Known rows, with every way that one mark hangs from another:
(A Z): [ -1  -5  -4   8   3   6 -11   3  -4   2  -7   4   4   3   5  -9  15   6]
(Y (B K) Q): [ -2  32 -16  -6  27   5   3   0  -2   4  -6   3  17 -22  20  -4  14  18]
(A N R Z): [ -5 -15   4  -6  16   0 -17   9 -16  -2  -2  12  -7  16   2  -9   9 -18]
(D (A N (R (B Y)) Z)): [  4   9   8  11  -2  -1 -18   9 -27   5   2   5  -5   3  45 -12  14   8]
(B Y): [ -1  28  -4   6  -2   4  -7   0 -13  -9  -3  -9   3  -9   5 -13 -25  19]
(R B): [  1  10  -4  23  -1   7  -4   0  -9   3 -12  -8   5 -10   7 -15  -1  19]
(Z (A N R)): [ -2   2  13  -3   7  -1  -6   5 -14  -8   5  -1  -2   4 -22 -11   8 -16]
(D A): [  2  19   0   9 -11   5   3  -2  -3   6  -2  -8   3  -8  35 -11  23  11]
(D (A N R Z)): [  0  -4   7  -2   2  -1 -12   7 -15   6   3   9  -6  10  37  -9  32 -12]
(Z (A (N Q) (R (B Y)))): [  0  17  22  10   3  -1  -7  11 -30  -9   8  -6   4  -5 -11  -5 -10  11]
(B K): [  0  23  -9   9   1   2  -2  -4   4   6  -7  -4  -3 -24   7 -10   1   3]
(R (A (N Q) Z) (B K)): [ -1   6  -1  32 -12  -1   0   7 -12   3   5   1  -5 -12 -21  -6  20   8]
(M (D (A (R B) Z))): [ 13  14  13  11 -12   4 -12  16  -7  13  -1  -3  -1  -6  58 -11  36  23]
(A (R (B Y)) Z): [  3   7   7   7  14   3 -25  12 -23   6  -6   4   5  -6  23  -9 -10  20]
(A N (R B) Z): [ -2 -15   4   9  14   1 -20  10 -22   2  -5  10  -5  12   8 -12   9  -6]
(A (N Q) (R (B Y)) Z): [ -3   1  14   9  12   0 -18  15 -35  -4   2   6   0   7  15  -3 -11  11]
(R A (B Y)): [  1  29  -4  26 -14   5  -1   4 -16  -4   0 -15   6 -18 -20 -17 -16  31]
(Z A): [  2  11   7   9  -5   5  -1  -1  -2  -4   1  -9   8  -8 -21 -10  14   5]
(R (B Y)): [  2  25  -4  22  -3   6  -9   1 -18  -3  -8 -11   5 -14  11 -16 -24  29]
(A (R B) Z): [  2  -8   6   8  17   5 -20  11 -15  11 -10   7   6  -2  19  -8  10  11]
(B K (Y Q)): [ -1  48 -20   6   1   2  -4  -6  -7  -4  -1  -6   5 -29  17  -4 -19  23]

Rows:
[ -5 -14  13  10  14   1 -13  15 -27   1  -2   9   0  11  12  -2   9   2]
(A (N Q) (R B) Z)
[  1  14  19  13   5  -3  -4   8 -18   1   5  -2  -1 -15  -9  -3   8  -1]
(Z (A (N Q) (R (B K))))
[ -2  28   9  10  10  -4  -9   9 -28  -2   1  -1  -6 -16  17  -5 -26  10]
(A (N Q) (R (B K Y)))
[  6  37   4  10   7   1 -11   3 -15   2   2  -6  11 -30   5  -4  -6  22]
(Z (A (R (B K (Y Q)))))
[  5   9  16  10   7   4  -9   6 -13   5  -2  -6   9 -13  -8  -9   8  10]
(Z (A (R B)))
[  5  22  16   9   5   2 -13   7 -20   0   1  -8   9 -17  -5 -10  -9  18]
(Z (A (R (B Y))))
[ -2  -9  -5  29 -13   3  -5   6 -13  -3   2   0  -3   6 -30 -17  19   4]
(R (A N Z) B)
[ -3  14 -15  27 -13   2  -6   4 -23 -13   7  -2   4   2 -20 -12   1  21]
(R (A N Z) (B (Y Q)))
[  8   7  10  -1 -13   0 -10  14  -8   2   6   2 -11   9  45 -13  36   0]
(M (D (A N R Z)))
[ -1   4  22  11   5   0  -3  10 -23  -5   5  -4   4  -1 -14  -4   8   2]
(Z (A (N Q) (R B)))
[ -3   6  13  11  -8   1   6   2 -13 -13   8  -7   3   4 -26  -5  13  -3]
(Z (A (N Q)))
[  0  20   5   8   5   0  -9   4 -26 -12   6  -4   6  -3  -9  -9  -6   9]
(Z (A N (R (B (Y Q)))))
[  5  24  11  13   3  -4 -14   5 -20  -3   6  -3  -6 -18  -9 -13 -10   1]
(Z (A N (R (B K Y))))
[  2  15  -3  27 -12   5 -10   8 -16   0   1  -6   6 -11 -16 -14  -1  30]
(R (A Z) (B Y))
[  1  34  -9  30 -16  -3  -2   1 -15  -5   5  -9 -10 -23 -23 -19 -16  13]
(R (A N) (B K Y))
[  0  28  -2   8  -1   0  -6   3 -27  -1   3  -3   1  -4  46  -9   3  15]
(D (A N (R (B (Y Q)))))
[ -4   6  -6  28 -13   2   5   3 -13  -6   1  -9  -4   0 -34 -20   5   5]
(R (A N) B)
[ -8  -6   3  13 -10   2   4   8 -12  -9   9   1   0  11 -34  -5  20  -2]
(R (A (N Q) Z))
[ -8 -12  13  -6  16   0 -11  13 -22  -3   2  11  -2  16   5   1  10 -10]
(A (N Q) R Z)
[ -6  -7  -6  12 -10   1  -2   4  -8  -8   6   2  -5  12 -37 -14  20 -10]
(R (A N Z))
[ -6  17  13   7  10   0  -8  12 -34  -8   1  -3  -1  -1  10  -6 -26  12]
(A (N Q) (R (B Y)))
[  2  10   1  11  12  -4 -25   9 -24   3  -1  10 -11  -8  18 -11 -10   1]
(A N (R (B K Y)) Z)
[  3  33   3   8  13   0 -16   6 -17   9  -7  -4  -1 -30  23 -11 -25  19]
(A (R (B K Y)))
[ -2  -2  10  12  15  -2 -14  12 -21   7  -1  11  -5  -4  17  -1   9  -1]
(A (N Q) (R (B K)) Z)
[ -2  14   3   7  10  -1 -14   8 -29  -7  -3  -1  -6   0   8 -16 -26   5]
(A N (R (B Y)))
[ -7   2  12   8  13   1  -3  10 -26  -2  -2   0  -1   4   7  -6  -6   3]
(A (N Q) (R B))
[ -2  11   0  10  12  -3 -11   4 -15   4  -6   3 -12 -11   9 -14  -7  -9]
(A N (R (B K)))
[ -4   4  22  -2   7  -1  -1   9 -19  -9   8  -2   3   3 -20  -2   9  -9]
(Z (A (N Q) R))
[  1   4  -9  32 -12  -1  -6   3  -7   4   2   2  -9 -11 -24 -15  20   1]
(R (A N Z) (B K))
